What can hang from each mark
ripod: lonid
mefu: sokep vali zutol
vular: vali
vali: gotir lonid mefu vular
sogo: sokep
zutol: gotir
lonid: ripod vali zutol
sokep: bomam lonid mefu vipup

Every row comes from one small tree of marks. The marks that hang from a mark follow it in brackets, in alphabetical order. Every link used is in the known rows. Which tree was each row made from?
In the rows, 100 means zero.
Known rows
vali[gotir lonid[ripod] mefu[zutol]]: [90 98 120 89 76 82 100 127 103 114 96 42 108 118 101 98 97 106 95 101 117 98 77 110 93 97 78]
vular[vali]: [103 103 97 96 110 115 100 120 92 110 109 96 93 111 107 106 97 80 98 90 86 82 92 102 96 106 109]
vular[vali[gotir mefu[sokep[bomam]]]]: [87 102 98 91 95 126 101 113 89 96 101 85 102 113 109 104 86 52 90 99 109 89 72 118 97 103 116]
lonid[vali]: [105 102 83 105 110 104 91 76 103 80 114 127 98 85 95 104 100 134 102 87 104 123 124 79 99 94 108]
ripod[lonid[vali[mefu[zutol] vular]]]: [99 96 104 82 97 99 76 72 101 93 96 112 110 80 87 106 100 105 91 92 121 113 109 109 98 81 95]
sogo[sokep[mefu[vali[lonid]] vipup]]: [107 95 83 110 103 97 134 160 96 99 105 101 97 77 112 108 114 90 107 110 60 89 110 96 125 106 89]
sogo[sokep[lonid]]: [101 101 102 114 110 99 110 141 113 101 108 114 84 96 105 112 98 105 114 102 59 91 115 96 121 100 120]
mefu[sokep[lonid] vali zutol[gotir]]: [91 107 104 122 93 114 105 82 102 89 103 79 104 123 112 85 94 113 97 115 100 72 93 129 83 110 116]
sokep[bomam lonid[zutol] vipup]: [122 100 97 106 121 76 107 119 108 102 86 134 82 103 99 100 91 102 125 108 75 113 119 86 120 107 121]
mefu[sokep[vipup] zutol]: [114 102 107 102 102 106 111 71 103 103 106 101 104 78 101 97 98 140 105 113 78 80 100 112 96 107 115]
lonid[ripod vali[gotir mefu] zutol]: [93 97 83 93 98 72 59 51 107 95 73 140 115 74 82 86 81 85 92 81 124 138 119 53 112 92 89]
ripod[lonid[vali zutol]]: [113 93 103 86 110 83 72 51 103 110 93 144 107 65 82 95 99 106 101 77 119 126 132 68 105 90 83]
mefu[sokep zutol[gotir]]: [98 105 115 114 98 108 109 58 105 96 106 98 104 91 99 92 104 134 97 107 109 82 97 114 90 106 106]
sokep[bomam lonid mefu[zutol] vipup]: [115 103 95 112 104 71 128 161 95 91 99 99 78 118 112 93 103 109 113 121 65 107 103 117 105 108 99]
sokep[bomam mefu[vali] vipup]: [112 98 73 105 108 90 140 142 87 92 103 111 90 97 115 97 111 71 102 113 95 109 106 106 107 109 82]
mefu[sokep[lonid[ripod]] vali zutol]: [94 106 103 110 94 106 96 74 103 108 107 87 102 118 111 84 84 108 97 113 89 77 95 123 79 109 110]
vali[gotir lonid[zutol] mefu vular]: [82 90 103 87 76 118 89 104 100 97 86 67 115 117 92 105 104 72 88 110 127 122 73 97 97 89 106]
sogo[sokep[mefu vipup]]: [111 95 87 109 107 93 129 149 100 97 100 120 93 67 107 110 113 94 108 107 53 91 115 92 130 103 96]
mefu[sokep zutol]: [104 104 110 107 100 111 106 62 104 107 120 97 100 91 101 94 96 132 97 107 97 90 98 110 84 105 112]
vular[vali[lonid mefu[zutol]]]: [100 103 106 94 94 112 102 146 89 112 118 49 99 127 110 105 98 86 93 98 94 82 69 115 87 106 105]
ripod[lonid[vali[mefu] zutol[gotir]]]: [108 94 106 90 103 82 70 55 104 98 84 137 113 67 82 96 102 93 96 79 129 122 122 77 109 88 87]
vular[vali[gotir mefu[sokep]]]: [90 100 100 91 92 128 96 110 90 97 100 83 106 110 108 104 88 57 89 98 99 83 72 116 96 102 119]
vali[lonid]: [112 98 116 101 102 101 112 102 102 119 123 83 94 105 100 107 115 131 110 94 99 102 102 90 91 104 88]
mefu[vali[lonid vular] zutol[gotir]]: [82 103 94 111 90 111 116 127 96 93 102 44 106 136 108 94 112 113 91 115 125 80 86 124 84 101 89]
vular[vali[gotir lonid[ripod] mefu]]: [89 101 110 85 89 107 95 131 90 114 96 63 105 120 106 103 94 67 95 93 103 83 71 110 98 103 90]
zutol[gotir]: [104 102 110 114 106 97 108 88 107 92 95 113 96 96 98 104 115 110 103 92 110 87 110 97 105 100 99]
sokep[bomam]: [103 103 96 104 118 96 122 105 104 104 119 116 81 105 101 105 100 97 105 97 123 117 111 97 100 102 99]
vali[mefu]: [111 97 100 100 95 107 97 107 104 99 115 95 97 101 103 112 100 82 93 97 95 102 91 105 93 95 125]
vular[vali[lonid]]: [103 103 107 95 105 114 105 126 90 118 116 77 95 117 107 106 104 95 103 91 91 83 86 101 92 108 95]

Which tree is each row?
[100 94 104 88 107 90 70 43 104 97 77 145 113 67 77 96 106 100 96 84 132 121 126 78 110 86 83] -> ripod[lonid[vali[vular] zutol[gotir]]]
[98 100 90 106 113 65 64 30 111 96 71 163 111 66 77 83 96 110 99 77 126 127 135 47 116 97 77] -> lonid[ripod vali zutol[gotir]]
[107 95 119 98 91 79 86 84 107 121 95 91 109 96 90 98 108 86 97 91 117 107 92 82 100 101 83] -> vali[lonid[ripod zutol[gotir]] mefu]
[102 95 108 83 103 91 83 69 102 99 92 124 106 73 88 101 101 114 102 81 120 114 124 92 106 86 79] -> ripod[lonid[vali[gotir]]]
[108 103 113 110 101 103 113 68 104 93 93 102 107 78 99 95 105 141 105 114 90 72 100 116 102 107 109] -> mefu[sokep[vipup] zutol[gotir]]
[98 99 90 115 88 109 99 125 93 90 104 99 90 134 113 95 107 72 94 111 71 103 95 113 84 101 108] -> sokep[lonid mefu[vali[vular]]]
[92 102 107 91 98 114 108 134 89 112 104 67 99 122 107 102 100 91 102 92 99 85 83 102 97 106 90] -> vular[vali[gotir lonid]]
[92 96 90 97 98 109 94 87 99 116 98 93 107 113 99 96 104 78 94 102 116 100 99 92 91 101 86] -> mefu[vali[lonid[ripod zutol] vular]]
[100 102 101 94 98 128 93 101 91 103 112 93 102 105 107 107 91 61 90 97 90 82 75 115 91 105 124] -> vular[vali[mefu[sokep]]]
[82 100 79 98 99 119 87 77 101 66 92 118 106 94 91 105 98 120 95 98 119 125 112 90 103 85 109] -> lonid[vali[gotir vular]]
[92 100 78 99 97 121 80 77 101 66 106 115 107 92 92 111 98 106 88 101 113 126 102 99 96 84 126] -> lonid[vali[mefu vular]]
[101 103 81 104 99 101 88 97 101 75 116 99 103 95 99 103 94 126 92 94 107 121 107 93 93 91 119] -> lonid[vali[mefu[zutol]]]
[110 101 89 111 106 74 142 145 91 87 95 101 88 95 108 94 115 104 104 116 99 104 104 111 110 107 77] -> sokep[bomam mefu[zutol[gotir]] vipup]
[99 99 89 115 102 93 126 152 101 101 115 100 89 87 108 102 108 97 98 105 73 98 109 94 114 103 91] -> sogo[sokep[mefu[zutol]]]
[95 109 116 108 105 93 102 67 108 109 110 108 89 108 99 88 86 123 105 112 103 97 99 119 88 107 106] -> mefu[sokep[bomam lonid[ripod]] zutol]
[106 102 89 106 99 116 116 86 96 99 107 83 109 94 113 92 94 116 98 118 85 72 97 120 90 111 113] -> mefu[sokep[vipup] vali zutol]
[90 95 115 96 98 96 85 60 107 118 80 110 109 97 81 97 116 100 99 101 124 106 99 83 102 96 75] -> vali[lonid[ripod zutol[gotir]] vular]
[108 99 113 99 86 98 108 132 101 111 126 44 100 119 105 106 107 119 96 103 103 100 79 111 83 100 103] -> vali[lonid mefu[zutol]]
[100 103 112 91 105 103 98 114 93 126 107 84 97 112 103 103 101 91 103 88 93 80 88 100 95 108 83] -> vular[vali[lonid[ripod]]]
[86 102 90 93 92 79 75 80 105 84 86 106 110 89 92 94 85 112 92 90 119 116 108 92 103 88 88] -> lonid[ripod vali[gotir mefu[zutol]]]
[92 100 96 91 93 118 98 137 90 98 98 74 101 119 110 106 89 56 91 94 97 84 75 112 99 101 115] -> vular[vali[gotir mefu]]
[114 100 93 103 107 101 86 103 105 74 83 128 97 96 96 111 99 138 118 110 53 99 116 102 114 93 135] -> sokep[lonid[vali[vular]] vipup]
[100 107 112 105 115 76 99 101 111 111 100 127 76 120 99 99 89 96 115 99 101 109 112 105 102 102 100] -> sokep[bomam lonid[ripod]]
[118 98 85 103 111 84 137 131 91 94 103 123 86 86 107 101 114 88 107 110 89 114 109 100 111 106 84] -> sokep[bomam mefu vipup]
[92 100 108 88 100 97 94 114 92 125 89 84 103 113 100 93 94 78 101 87 104 91 89 84 103 108 77] -> vular[vali[gotir lonid[ripod zutol]]]
[81 97 80 99 94 127 106 110 96 89 93 85 104 121 108 102 99 71 90 108 114 93 96 111 94 94 106] -> mefu[vali[gotir vular]]
[122 101 96 106 110 91 90 108 106 80 89 127 94 93 100 108 97 144 123 104 48 98 122 95 114 98 130] -> sokep[lonid[vali] vipup]
[96 92 115 87 82 81 87 98 104 121 86 77 111 103 93 95 97 79 97 92 120 116 87 79 102 98 80] -> vali[gotir lonid[ripod zutol] mefu]
[102 104 113 109 109 115 105 55 107 101 116 132 88 99 99 100 93 106 110 107 100 107 103 110 92 106 122] -> mefu[sokep[bomam lonid]]
[76 96 116 85 87 106 96 86 103 110 80 83 108 110 90 103 109 105 100 105 122 101 89 105 101 90 72] -> vali[gotir lonid[ripod] vular]
